What can hang from each mark
j_523: j_341 j_943
j_943: j_523
j_360: j_116
j_341: j_116 j_523 j_632
j_367: j_800
j_116: j_341 j_360
j_632: j_341 j_360 j_800
j_800: j_632

Every row comes from one small tree of marks. The marks that hang from a mark follow it in brackets, in the order of their numbers. Every link used is in the known rows. Which tree was each row made from?
Known rows
j_943(j_523(j_341(j_116(j_360) j_632(j_800)))): [-0.516 -0.263 -1.291 -0.917 -5.871 -3.266 -2.364 -1.666 -1.981  3.632
 -1.602 -0.314 -0.424 -2.828 -3.903  3.453  0.143 -0.416  2.764 -5.700
 -0.575]
j_360(j_116(j_341(j_632))): [ 3.708  1.720 -1.734 -4.053 -4.366 -2.181 -1.923 -0.970  0.082  1.029
  1.828 -3.435 -1.103 -0.779 -4.705  0.558  3.397 -1.118  2.443 -3.445
 -2.830]
j_360(j_116(j_341(j_523(j_943) j_632))): [ 1.088  1.001 -0.888 -6.126 -5.014 -1.343 -2.778 -0.418  1.548 -0.472
  3.428 -2.530  0.516 -1.188 -4.323  1.293  2.548  1.026  2.097 -4.896
 -5.411]
j_116(j_341(j_523 j_632(j_800)) j_360): [-1.054 -0.304 -2.229 -2.476 -3.162 -2.892 -3.984 -4.544  0.647  2.273
  0.180 -3.711 -0.546  0.219 -5.575  1.549  1.079  1.947  3.519 -3.159
 -5.009]
j_632(j_341(j_523) j_360(j_116) j_800): [-2.373 -1.356  1.188 -3.016 -1.218 -1.030 -1.806 -4.306  2.486 -0.125
  2.033 -1.948 -1.048 -0.621 -4.051 -1.558  1.513  1.252  1.673 -0.723
 -0.450]
j_632(j_341(j_116 j_523(j_943)) j_360): [-3.943 -0.380  1.506 -6.128 -2.919 -1.818 -0.520 -1.228  1.904  0.709
  2.676 -0.924  1.542  0.402 -1.559  0.518  2.240  1.898 -0.754 -3.585
 -0.306]
j_523(j_341(j_632(j_800)) j_943): [ 1.180  0.555 -2.616 -4.301 -4.586 -2.779 -1.711 -0.689  0.541  0.905
  0.089 -0.748  2.096 -2.414 -3.777  0.763 -1.340  2.322  0.897 -1.582
 -2.614]
j_943(j_523(j_341)): [ 2.755  2.813 -1.967 -1.580 -3.144 -3.122 -0.977 -0.456 -0.622  1.764
  1.227  0.214  1.154  0.146 -3.989  0.354  0.014 -0.189 -0.540 -2.977
  0.363]
j_367(j_800(j_632(j_341(j_523)))): [-0.462 -2.787 -1.736 -2.940 -4.620 -2.531 -0.751 -4.541  2.364  0.560
  2.927 -1.343  2.247  2.398 -5.081 -1.366  0.270  1.936 -0.369 -0.925
 -1.192]
j_632(j_341(j_116 j_523(j_943)) j_360 j_800): [-4.909 -1.940  0.529 -5.323 -3.035 -1.071 -1.683 -2.372  1.990  0.727
  2.191 -0.767  1.371 -0.916 -1.949  0.556  0.728  2.886  0.601 -2.355
 -0.527]
j_943(j_523(j_341(j_116 j_632(j_800)))): [ 1.083 -1.110 -1.543 -0.828 -7.029 -2.836 -2.575 -0.597 -1.237  2.779
  0.026  0.329 -0.706 -4.147 -3.679  2.486 -0.703 -0.253  2.594 -4.136
 -0.208]
j_341(j_116(j_360)): [ 0.062  2.113 -2.159 -3.473 -4.134 -1.324 -0.084 -1.669 -1.447  2.920
  0.154 -2.995  1.012  3.034 -4.181 -0.066  2.286 -1.260  0.821 -5.434
  0.502]
j_632(j_360(j_116(j_341)) j_800): [ 1.403  1.744 -2.561 -4.054 -1.072 -1.371 -2.456 -2.949  0.425  1.262
  1.398 -2.253 -0.682  0.452 -3.398 -0.483  2.587  0.541  2.461 -1.714
 -0.526]
j_116(j_341(j_523) j_360): [-0.441  2.871 -2.259 -3.532 -0.981 -2.602 -2.611 -3.623  0.446  1.908
  1.538 -3.582  0.709  3.735 -5.242  0.486  2.303  1.179  1.214 -3.967
 -3.385]
j_367(j_800(j_632(j_341(j_116 j_523) j_360))): [-2.290 -3.679 -0.050 -3.608 -4.971 -2.573 -0.632 -4.269  1.671  1.315
  2.029 -0.317  1.385  1.817 -2.791 -0.172  1.982  1.503 -0.288 -2.503
  0.497]
j_943(j_523(j_341(j_116 j_632))): [ 1.984  0.438 -0.396 -1.522 -6.858 -3.412 -1.563  0.463 -1.354  2.527
  0.537  0.180 -0.447 -2.944 -3.263  2.493  0.846 -1.389  1.067 -5.238
 -0.052]
j_116(j_360): [ 1.081  2.887 -2.573 -3.242 -2.485 -1.965  0.061 -2.508 -0.502  2.310
  0.052 -3.262  1.584  3.914 -4.845 -1.362  1.688 -0.455  0.065 -3.465
 -0.496]
j_523(j_341(j_632(j_360)) j_943): [ 1.145  2.051 -0.309 -5.506 -3.232 -4.213 -0.217 -0.105  0.595  0.822
 -0.406 -0.589  2.170 -1.281 -1.625  0.758  1.492  1.519 -1.117 -2.268
 -1.762]
j_800(j_632): [ 3.352  0.090 -3.091 -2.833 -5.081 -1.474  0.728 -2.464  0.163  0.229
  1.029 -2.902  2.039  2.393 -5.409 -1.622  0.972  0.169  0.191 -1.833
 -0.412]
j_367(j_800(j_632)): [ 3.308 -0.837 -4.588 -3.084 -5.934 -1.727 -0.106 -2.898  0.212  1.488
  1.893 -1.047  2.952  3.530 -4.816 -2.157  0.192  0.494 -0.498 -1.760
 -0.097]

Write each row's tree
[-0.060 -1.101 -0.045 -1.231 -5.688 -3.690 -2.316 -1.204 -1.146  2.969
 -0.836  0.959 -1.021 -3.943 -1.920  2.540  0.559 -0.144  2.008 -3.605
  0.611]	j_943(j_523(j_341(j_116 j_632(j_360 j_800))))
[ 0.502  0.750 -1.521 -5.516 -4.465 -2.554 -2.770 -0.773  1.540  0.608
  2.900 -2.237  1.401 -0.289 -3.917  1.327  1.477  2.188  1.105 -3.596
 -5.466]	j_116(j_341(j_523(j_943) j_632))
[-2.701 -2.661  0.078 -4.777 -6.596 -1.038 -2.481 -1.651  0.985  1.126
  1.198 -0.643  0.759 -1.965 -2.345  0.822  0.604  1.917  1.876 -3.984
 -2.637]	j_341(j_116 j_523(j_943) j_632(j_360 j_800))
[ 0.644 -0.922  0.093 -3.466 -2.304 -3.373  1.611 -3.461  1.535  0.459
  0.231 -2.727  1.473  1.382 -3.317 -0.766  2.654  1.102 -0.614 -0.194
  0.996]	j_800(j_632(j_341 j_360))
[ 2.090 -0.426 -1.916 -0.528 -5.286 -3.489 -2.563 -1.414 -0.425  2.153
 -0.015  0.092 -0.130 -3.338 -4.168  1.268 -1.207  0.335  1.791 -2.060
 -1.241]	j_943(j_523(j_341(j_632(j_800))))
[-4.381  0.554  0.525 -5.905 -3.125 -1.477 -0.483 -1.788  1.036  1.202
  1.929 -2.305  2.120  1.484 -3.533  1.539  2.102  1.537  0.087 -5.555
 -1.398]	j_632(j_341(j_116(j_360) j_523(j_943)))
[-1.629  1.193 -1.178 -3.057 -4.351 -1.055 -1.466 -2.801 -0.441  2.098
  1.119 -2.927  0.616  3.000 -4.903 -0.040  1.758 -0.270  1.119 -5.878
 -1.192]	j_341(j_116(j_360) j_523)
[ 0.165  2.500 -2.465 -5.911 -2.488 -1.585 -2.492 -0.988  1.547  0.332
  3.920 -1.848  2.298  2.027 -3.966  0.234  1.177  2.543  0.217 -3.355
 -4.053]	j_116(j_341(j_523(j_943)))
[-1.332  0.807 -2.140 -4.848 -5.220 -2.599 -1.562 -1.070 -1.169  2.375
 -1.422 -1.391  1.881 -2.031 -3.218  2.979  0.188  1.526  1.859 -5.127
 -1.739]	j_523(j_341(j_116(j_360) j_632(j_800)) j_943)
[-0.481  0.677 -0.129 -6.042 -3.287 -3.385 -2.560 -1.250  1.748  0.729
  1.951 -1.739  1.210 -0.103 -2.181  1.291  2.677  2.351  0.412 -3.298
 -4.775]	j_116(j_341(j_523(j_943) j_632(j_360)))
[-2.133 -1.307 -0.429 -3.309 -2.391 -1.921 -0.780 -3.029  0.607  2.273
  0.654 -1.708 -0.341 -0.333 -2.407 -0.325  1.427  0.773  1.118 -0.957
  2.045]	j_632(j_341(j_116) j_360 j_800)
[ 2.592  2.029  0.431 -3.488 -3.261 -3.534 -0.546 -1.430  0.252  0.667
 -0.585 -1.512 -0.648 -1.806 -2.990  0.043  3.049 -0.790  0.611 -2.777
 -0.757]	j_523(j_341(j_632(j_360(j_116))))
[ 1.985  1.157  0.646 -1.656 -4.005 -4.958 -1.014 -0.774 -0.193  2.176
 -0.447  0.416  0.057 -1.985 -2.331  1.229  1.603 -0.383 -0.166 -2.920
 -0.289]	j_943(j_523(j_341(j_632(j_360))))
[-1.698 -3.082  0.084 -2.307 -6.209 -1.728 -2.929 -3.402  0.510  1.934
  0.483 -1.466 -1.314 -1.587 -3.335  0.051  0.821  0.710  2.530 -3.133
 -1.920]	j_341(j_116 j_523 j_632(j_360 j_800))
[-1.784 -2.623 -1.357 -4.365 -7.856 -0.279 -2.838 -0.990  0.854  0.958
  2.068 -1.340  0.868 -2.283 -4.012  0.853 -0.724  1.629  2.284 -4.353
 -3.403]	j_341(j_116 j_523(j_943) j_632(j_800))
[ 1.680  2.326 -2.326 -3.698 -2.762 -3.934 -1.681 -2.354 -0.435  2.956
 -0.336 -4.057  0.186  1.485 -4.612  1.493  3.148 -0.116  1.780 -3.891
 -3.171]	j_116(j_341(j_632) j_360)
[-3.507 -1.316  0.091 -5.453 -4.778 -1.612  0.659 -2.640  1.111  0.229
  1.197 -2.776  2.857  1.216 -4.165  2.247  2.202  2.141  0.457 -5.473
 -1.486]	j_800(j_632(j_341(j_116(j_360) j_523(j_943))))
[ 1.056 -0.881 -1.715 -2.925 -4.681 -1.187 -4.320 -3.148  1.263  0.405
  2.412 -3.031 -1.821 -2.118 -5.669  0.548  1.300  0.832  4.222 -2.663
 -4.633]	j_360(j_116(j_341(j_523 j_632(j_800))))
[-1.173  0.190  0.552 -3.980 -2.327 -2.614  0.399 -1.745  0.509  2.147
  0.946 -1.979  0.090  0.780 -1.941 -0.180  2.915 -0.450 -0.337 -2.085
  2.160]	j_632(j_341(j_116) j_360)
[ 2.221 -0.793 -3.070 -3.537 -4.673 -2.526  0.168 -3.478  0.440  1.820
  0.936 -0.465  2.807  3.782 -3.136 -2.263  1.465  0.717 -1.014 -1.376
  0.800]	j_367(j_800(j_632(j_360)))
[ 1.273 -0.265 -2.122 -3.182 -2.729 -3.606 -2.816 -3.132  0.463  2.397
 -0.043 -2.441 -0.641 -0.920 -2.966  0.391  1.723  1.220  2.252 -0.611
 -2.243]	j_116(j_341(j_632(j_360 j_800)))
[ 0.670  2.267 -0.418 -4.326 -1.304 -1.748 -2.504 -2.811  1.266  0.120
  2.777 -2.417 -0.731  1.576 -3.764 -0.438  3.681  0.379  1.460 -3.263
 -2.260]	j_632(j_360(j_116(j_341(j_523))))
